Each row was made from one small tree. The marks that hang from a mark follow it in brackets, in alphabetical order. Every link used is in the known rows. Write each row's tree.
Known rows:
V[H]: [-0.10  0.10  0.10  0.06 -0.09  0.05  0.04  0.17 -0.04  0.01  0.01 -0.04
 -0.06  0.03 -0.11 -0.03 -0.06  0.02 -0.01 -0.06 -0.05  0.05  0.10  0.10
  0.17  0.07 -0.04 -0.15]
G[J R[W Y[L[A X]]]]: [-0.05 -0.01 -0.09  0.07 -0.06  0.00 -0.06 -0.02  0.04  0.04 -0.12 -0.08
  0.07 -0.05 -0.02  0.00 -0.09 -0.07  0.09 -0.08  0.18  0.05 -0.20 -0.04
  0.07 -0.11 -0.04  0.13]
B[F]: [ 0.10  0.05  0.05  0.08  0.05 -0.02 -0.05  0.07 -0.04  0.03 -0.03 -0.11
 -0.15 -0.03 -0.02 -0.05  0.07  0.07 -0.01  0.15  0.16 -0.07  0.03  0.00
  0.17 -0.03 -0.11 -0.12]
L[E[M[N]] Y]: [-0.08  0.04  0.04 -0.17  0.00 -0.01  0.10  0.13  0.14  0.01  0.05  0.03
  0.09  0.04  0.07  0.13  0.00  0.04 -0.05  0.07 -0.14 -0.02  0.13  0.03
 -0.24  0.11  0.11 -0.14]
R[W Y[L[E X]]]: [ 0.10 -0.16  0.07  0.07  0.18 -0.01  0.02  0.01 -0.02 -0.07 -0.06  0.00
  0.02 -0.10 -0.06 -0.07 -0.04 -0.03  0.03 -0.07  0.04  0.07 -0.01 -0.01
  0.03 -0.01  0.03 -0.03]
J[G[R[W Y[L[A]]]]]: [ 0.16 -0.04 -0.05  0.09  0.01 -0.02 -0.04 -0.04 -0.15 -0.01  0.01  0.07
 -0.10  0.01 -0.06 -0.02  0.05  0.10  0.03  0.07  0.07 -0.01 -0.04  0.00
  0.10 -0.01 -0.02  0.13]
R[Y[L[A E]]]: [ 0.13 -0.13  0.05  0.03  0.02  0.00  0.04  0.02 -0.01 -0.11 -0.01  0.00
  0.02 -0.03  0.01 -0.10 -0.09  0.03  0.04 -0.08 -0.04  0.05  0.06  0.01
  0.07 -0.05  0.02 -0.01]
R[W Y[L[A]]]: [ 0.11 -0.16  0.03  0.13  0.20 -0.01 -0.01 -0.06 -0.08 -0.08 -0.10 -0.02
 -0.01 -0.12 -0.06 -0.11 -0.14  0.00  0.09  0.01  0.07  0.06  0.01  0.00
  0.13 -0.07  0.02 -0.03]
H[V Z[A]]: [ 0.08 -0.06  0.08  0.00  0.00  0.02 -0.03 -0.08 -0.13  0.04 -0.06 -0.01
 -0.08  0.20 -0.09 -0.04 -0.02  0.02  0.05  0.12  0.11 -0.07  0.12 -0.10
  0.38 -0.05 -0.07 -0.04]
J[G[R[W Y[L[A E]]]]]: [ 0.17 -0.04 -0.04  0.07  0.01 -0.02 -0.03 -0.02 -0.13  0.00  0.03  0.07
 -0.07  0.02 -0.04 -0.02  0.05  0.11  0.01  0.04  0.05 -0.01 -0.03  0.01
  0.03  0.01 -0.02  0.14]
G[R[W Y[L]]]: [ 0.02 -0.07 -0.04  0.11 -0.03 -0.01 -0.02  0.08 -0.09  0.00 -0.07 -0.05
  0.00 -0.06  0.00  0.00 -0.04 -0.02  0.11 -0.02  0.10  0.05 -0.15  0.00
  0.14 -0.07 -0.03 -0.02]
H[V]: [-0.16  0.04  0.07  0.00 -0.08  0.01  0.01  0.02 -0.04  0.00 -0.03 -0.02
 -0.15  0.08 -0.04  0.02  0.07  0.03  0.00  0.13 -0.01  0.01  0.08 -0.02
  0.33  0.08 -0.04 -0.12]
M[N]: [-0.30  0.11  0.00  0.00 -0.02  0.03  0.00  0.24  0.02  0.02  0.01 -0.02
 -0.10  0.00  0.02  0.04  0.09  0.06  0.01  0.17  0.00 -0.10  0.14  0.01
  0.08 -0.02 -0.02 -0.32]
B[F H]: [ 0.39 -0.03  0.12  0.11 -0.04 -0.01 -0.04  0.08  0.02  0.04  0.02 -0.13
 -0.17 -0.06 -0.16  0.03  0.07  0.11  0.00  0.07  0.24 -0.08  0.03  0.01
  0.24  0.02 -0.11 -0.02]
V[H[Z]]: [ 0.03  0.00  0.15  0.06 -0.05  0.06  0.03  0.16 -0.10  0.02  0.00 -0.05
 -0.01  0.12 -0.13 -0.04 -0.13  0.05  0.01 -0.06 -0.05  0.02  0.17  0.07
  0.20  0.02 -0.07 -0.11]
R[W Y[L[A[Z] E[M] X]]]: [ 0.17 -0.13  0.03  0.06  0.26 -0.01  0.00 -0.11 -0.04 -0.08 -0.04  0.04
  0.04 -0.10 -0.04 -0.06 -0.11 -0.01  0.02 -0.10  0.01  0.06  0.00 -0.01
 -0.08  0.00  0.04  0.02]
J[G[R[W Y[L[A E X]]]]]: [ 0.18 -0.01 -0.04  0.04  0.03 -0.01 -0.03 -0.03 -0.09 -0.01  0.05  0.09
 -0.06  0.02 -0.07  0.00  0.08  0.08 -0.01  0.03  0.04 -0.01 -0.05 -0.01
 -0.02  0.03 -0.01  0.17]
Y[L[A E[M] X]]: [-0.01  0.11  0.02 -0.11  0.08 -0.03  0.05 -0.13  0.07 -0.02  0.04  0.08
  0.02 -0.01  0.11  0.00 -0.01 -0.07 -0.11  0.00 -0.12 -0.01  0.06 -0.02
 -0.16  0.06  0.05 -0.13]
L[A E[M] X Y]: [ 0.08  0.15  0.04 -0.26  0.11  0.01  0.09 -0.10  0.29 -0.04  0.13  0.12
  0.13  0.02 -0.06  0.15 -0.01 -0.07 -0.13  0.08 -0.15 -0.02  0.08 -0.03
 -0.45  0.15  0.13  0.15]
G[R]: [-0.17  0.13 -0.03  0.02 -0.16  0.00 -0.02  0.15 -0.03  0.07  0.00 -0.06
 -0.07  0.01 -0.01  0.06  0.06  0.00  0.04  0.06  0.07 -0.01 -0.09  0.02
  0.13 -0.03 -0.08 -0.10]
B[F[W] H]: [ 0.36  0.03  0.12  0.14  0.03 -0.05 -0.06  0.00 -0.01  0.06 -0.04 -0.11
 -0.13 -0.09 -0.17 -0.06  0.10  0.02  0.01  0.14  0.28 -0.11  0.02 -0.01
  0.24  0.07 -0.14  0.03]
K[Y[L[A E[M[N]] X]]]: [-0.24 -0.04 -0.01 -0.05  0.09  0.06  0.06  0.00  0.05 -0.02  0.01  0.01
  0.02 -0.02  0.25  0.00  0.03 -0.12  0.00  0.00 -0.18  0.02  0.14 -0.02
 -0.02 -0.08  0.08 -0.14]
J[G[R[Y[L[A X]]]]]: [ 0.17  0.00 -0.04  0.03 -0.07  0.00 -0.03 -0.03 -0.10 -0.04  0.07  0.08
 -0.11  0.06 -0.06  0.00  0.09  0.06  0.00  0.02  0.03 -0.03 -0.03 -0.01
  0.07 -0.01 -0.02  0.17]
K[Y[L[A[Z] E[M[N]] X]]]: [-0.26 -0.08 -0.01 -0.03  0.09  0.06  0.04 -0.02  0.01 -0.02  0.02  0.00
  0.05 -0.01  0.23 -0.02  0.04 -0.12  0.01 -0.06 -0.20  0.02  0.13  0.00
 -0.06 -0.08  0.08 -0.12]
K[Y]: [-0.31 -0.05  0.05  0.05  0.01  0.06  0.03  0.12 -0.02  0.01 -0.04 -0.08
 -0.10 -0.02  0.10 -0.04  0.06 -0.07  0.06  0.00 -0.05  0.04  0.13  0.02
  0.24 -0.11 -0.01 -0.12]

Write each row's tree:
[-0.04 -0.04  0.05 -0.18  0.08  0.04  0.04 -0.06  0.24 -0.05  0.17  0.06
  0.20  0.02 -0.16  0.08  0.06 -0.06 -0.10  0.02 -0.22 -0.05  0.05  0.02
 -0.49  0.14  0.10  0.25] | L[A[Z] E X Y]
[ 0.02  0.16  0.01 -0.27  0.12  0.03  0.09 -0.04  0.31 -0.04  0.14  0.13
  0.15  0.03 -0.02  0.18  0.01 -0.05 -0.12  0.13 -0.17 -0.06  0.12 -0.03
 -0.50  0.13  0.15  0.08] | L[A E[M[N]] X Y]
[-0.08 -0.05 -0.07  0.11 -0.09 -0.01 -0.06  0.04 -0.02  0.06 -0.15 -0.12
  0.05 -0.05  0.02 -0.02 -0.09 -0.04  0.11 -0.10  0.19  0.06 -0.20 -0.02
  0.16 -0.12 -0.06  0.06] | G[J R[W Y[L]]]
[-0.09 -0.02 -0.07  0.03 -0.22  0.00 -0.03  0.10  0.02  0.05 -0.08 -0.11
  0.06  0.01  0.07 -0.01 -0.06 -0.02  0.07 -0.17  0.11  0.06 -0.16 -0.01
  0.11 -0.10 -0.05  0.07] | G[J R[Y[L[E]]]]
[ 0.00  0.06  0.00 -0.23  0.14  0.04  0.05 -0.08  0.23 -0.04  0.17  0.11
  0.18  0.03 -0.04  0.15  0.02 -0.03 -0.11  0.02 -0.23 -0.07  0.10  0.00
 -0.56  0.14  0.14  0.11] | L[A[Z] E[M[N]] X Y]
[ 0.16 -0.02 -0.04  0.06 -0.09 -0.01 -0.03 -0.01 -0.14 -0.03  0.05  0.07
 -0.11  0.05 -0.03 -0.02  0.07  0.09  0.02  0.03  0.03 -0.02 -0.02  0.01
  0.12 -0.02 -0.03  0.13] | J[G[R[Y[L[A]]]]]
[-0.08  0.02 -0.06  0.09 -0.09  0.00 -0.06  0.08  0.01  0.08 -0.14 -0.12
  0.02 -0.04 -0.06  0.02 -0.08 -0.01  0.12 -0.08  0.23  0.06 -0.18 -0.02
  0.15 -0.10 -0.08  0.10] | G[J R[W Y]]
[-0.25  0.12 -0.07  0.06 -0.09 -0.01 -0.07  0.08  0.02  0.16 -0.13 -0.12
 -0.01 -0.03 -0.03  0.04 -0.02 -0.03  0.06  0.01  0.21  0.01 -0.17  0.00
  0.12 -0.05 -0.09 -0.02] | G[J R[W]]
[-0.03  0.04  0.01 -0.09  0.10 -0.02  0.02 -0.15  0.01 -0.02  0.06  0.07
  0.04  0.00  0.09 -0.02  0.01 -0.05 -0.10 -0.07 -0.17 -0.02  0.05  0.01
 -0.20  0.07  0.05 -0.11] | Y[L[A[Z] E[M] X]]
[ 0.14 -0.05 -0.03  0.07 -0.11 -0.01 -0.03  0.03 -0.16 -0.02  0.04  0.05
 -0.12  0.06 -0.02 -0.02  0.10  0.09  0.02  0.00  0.04 -0.01 -0.03  0.01
  0.16 -0.02 -0.03  0.09] | J[G[R[Y[L]]]]
[-0.04 -0.01 -0.08  0.04 -0.05  0.00 -0.05  0.00  0.06  0.05 -0.10 -0.07
  0.11 -0.05  0.00  0.01 -0.10 -0.06  0.07 -0.10  0.15  0.06 -0.19 -0.04
  0.00 -0.09 -0.03  0.15] | G[J R[W Y[L[A E X]]]]
[-0.07 -0.02 -0.07  0.08 -0.09  0.00 -0.06  0.03  0.01  0.06 -0.12 -0.10
  0.05 -0.05 -0.01  0.01 -0.07 -0.08  0.09 -0.11  0.19  0.06 -0.21 -0.04
  0.11 -0.11 -0.05  0.10] | G[J R[W Y[L[X]]]]
[-0.08 -0.05 -0.07  0.08 -0.09 -0.01 -0.05  0.05  0.00  0.07 -0.13 -0.11
  0.09 -0.04  0.03  0.00 -0.09 -0.02  0.10 -0.12  0.17  0.07 -0.19 -0.02
  0.08 -0.09 -0.05  0.06] | G[J R[W Y[L[E]]]]
[ 0.15 -0.04 -0.03  0.05  0.00 -0.01 -0.02  0.01 -0.11  0.00  0.04  0.08
 -0.07  0.03 -0.06  0.00  0.11  0.07 -0.01  0.01  0.05 -0.01 -0.06  0.00
  0.02  0.02 -0.01  0.14] | J[G[R[W Y[L[E X]]]]]
[-0.12  0.07  0.02 -0.10  0.03 -0.02  0.05  0.00  0.04  0.00  0.03  0.06
  0.00  0.01  0.16  0.02  0.07 -0.06 -0.11 -0.02 -0.12 -0.02  0.07 -0.01
 -0.10  0.05  0.06 -0.26] | Y[L[E[M[N]] X]]
[-0.12 -0.03  0.01 -0.01  0.04  0.01 -0.02 -0.13 -0.03 -0.05  0.05  0.02
 -0.01 -0.02  0.01 -0.07  0.04 -0.11 -0.05 -0.01 -0.12 -0.04  0.02  0.00
 -0.04 -0.01  0.02 -0.08] | Y[L[A[Z] X]]
[-0.11  0.00  0.02 -0.03  0.02 -0.03  0.04 -0.04  0.01 -0.01  0.00  0.01
  0.03 -0.02  0.10 -0.08 -0.02  0.00 -0.05  0.05 -0.12 -0.01  0.07  0.02
 -0.05  0.04  0.02 -0.16] | Y[L[A E]]
[-0.03  0.06  0.01 -0.06  0.06 -0.04  0.05 -0.10 -0.01  0.00 -0.01  0.04
  0.01 -0.01  0.16 -0.04 -0.07  0.01 -0.07  0.02 -0.11  0.00  0.09  0.02
 -0.07  0.05  0.04 -0.21] | Y[L[A E[M]]]
[-0.14  0.00  0.05 -0.06 -0.02 -0.02  0.04  0.02  0.04 -0.01  0.03  0.02
  0.01  0.00  0.07 -0.03  0.10 -0.09 -0.10 -0.03 -0.11  0.00  0.03  0.00
 -0.05  0.04  0.03 -0.16] | Y[L[E X]]
[-0.08  0.05 -0.06  0.05 -0.21  0.02 -0.05  0.12  0.03  0.05 -0.08 -0.12
  0.00  0.01 -0.02  0.02 -0.05 -0.01  0.09 -0.13  0.18  0.04 -0.15 -0.02
  0.17 -0.12 -0.09  0.09] | G[J R[Y]]
[-0.05  0.00 -0.08  0.05 -0.20  0.01 -0.05  0.03  0.02  0.03 -0.09 -0.11
  0.05 -0.01  0.04 -0.02 -0.10 -0.04  0.10 -0.12  0.13  0.04 -0.16 -0.02
  0.14 -0.14 -0.06  0.10] | G[J R[Y[L[A]]]]
[ 0.00  0.10  0.00 -0.19  0.08  0.00  0.09  0.00  0.20 -0.02  0.07  0.07
  0.13  0.02  0.04  0.12 -0.08  0.05 -0.05  0.15 -0.16 -0.04  0.16  0.01
 -0.36  0.11  0.12 -0.02] | L[A E[M[N]] Y]
[-0.09  0.04  0.03 -0.09  0.04 -0.01  0.03 -0.07  0.08 -0.03  0.05  0.05
  0.04 -0.01  0.05 -0.03  0.04 -0.08 -0.10  0.03 -0.13 -0.02  0.05 -0.01
 -0.14  0.05  0.04 -0.08] | Y[L[A E X]]
[-0.07  0.06  0.05 -0.09  0.02 -0.03  0.05 -0.03  0.02  0.00  0.03  0.05
 -0.01  0.01  0.13  0.01  0.05 -0.08 -0.12 -0.06 -0.11  0.01  0.05 -0.01
 -0.07  0.06  0.04 -0.21] | Y[L[E[M] X]]
[-0.10  0.04  0.02 -0.03  0.03  0.00  0.00 -0.11  0.03 -0.05  0.03  0.02
 -0.03 -0.02  0.02 -0.05  0.03 -0.12 -0.06  0.06 -0.08 -0.03  0.03 -0.03
  0.01 -0.01  0.02 -0.10] | Y[L[A X]]
[ 0.00  0.02 -0.09  0.05 -0.03 -0.02 -0.04 -0.03  0.01  0.07 -0.13 -0.07
  0.09 -0.05  0.05  0.02 -0.15 -0.01  0.09 -0.11  0.16  0.07 -0.17 -0.02
  0.02 -0.08 -0.03  0.07] | G[J R[W Y[L[A E[M]]]]]
[ 0.04 -0.01  0.03 -0.14  0.10  0.00  0.06 -0.09  0.10 -0.02  0.09  0.04
  0.15  0.02 -0.02  0.07 -0.08  0.05 -0.05  0.00 -0.19 -0.01  0.11  0.06
 -0.39  0.14  0.10  0.07] | L[A[Z] E[M] Y]
[ 0.19  0.00 -0.04  0.02 -0.07 -0.02 -0.01  0.01 -0.14 -0.01  0.05  0.09
 -0.10  0.07  0.03  0.01  0.07  0.11 -0.01 -0.04  0.02  0.00 -0.01  0.01
  0.07  0.01 -0.02  0.07] | J[G[R[Y[L[E[M]]]]]]
[-0.07 -0.10  0.04 -0.10  0.05  0.02  0.04 -0.02  0.12 -0.03  0.10  0.00
  0.18  0.01 -0.10  0.02 -0.02  0.05 -0.03  0.04 -0.20 -0.02  0.09  0.07
 -0.36  0.12  0.08  0.15] | L[A[Z] E Y]
[ 0.16 -0.09 -0.05  0.08  0.03 -0.02 -0.05 -0.04 -0.17  0.00  0.04  0.07
 -0.05  0.02 -0.06 -0.03  0.06  0.12  0.02  0.00  0.02 -0.01 -0.05  0.03
 -0.01  0.02 -0.02  0.16] | J[G[R[W Y[L[A[Z] E]]]]]
[ 0.22  0.02 -0.05  0.01 -0.05 -0.02 -0.01 -0.03 -0.13 -0.02  0.05  0.10
 -0.09  0.06  0.02  0.01  0.04  0.12 -0.01 -0.01  0.01 -0.01  0.00  0.01
  0.03  0.02 -0.01  0.10] | J[G[R[Y[L[A E[M]]]]]]
[ 0.17 -0.02 -0.05  0.07  0.02 -0.01 -0.04 -0.05 -0.12 -0.02  0.03  0.09
 -0.09  0.02 -0.08  0.00  0.08  0.06  0.01  0.05  0.07 -0.02 -0.05 -0.01
  0.06 -0.01 -0.02  0.17] | J[G[R[W Y[L[A X]]]]]
[-0.12 -0.07  0.01  0.05  0.02 -0.01 -0.02 -0.10 -0.11 -0.03 -0.01 -0.02
 -0.02 -0.02  0.05 -0.11 -0.02 -0.03  0.00  0.01 -0.11 -0.02  0.05  0.04
  0.06 -0.01  0.00 -0.15] | Y[L[A[Z]]]
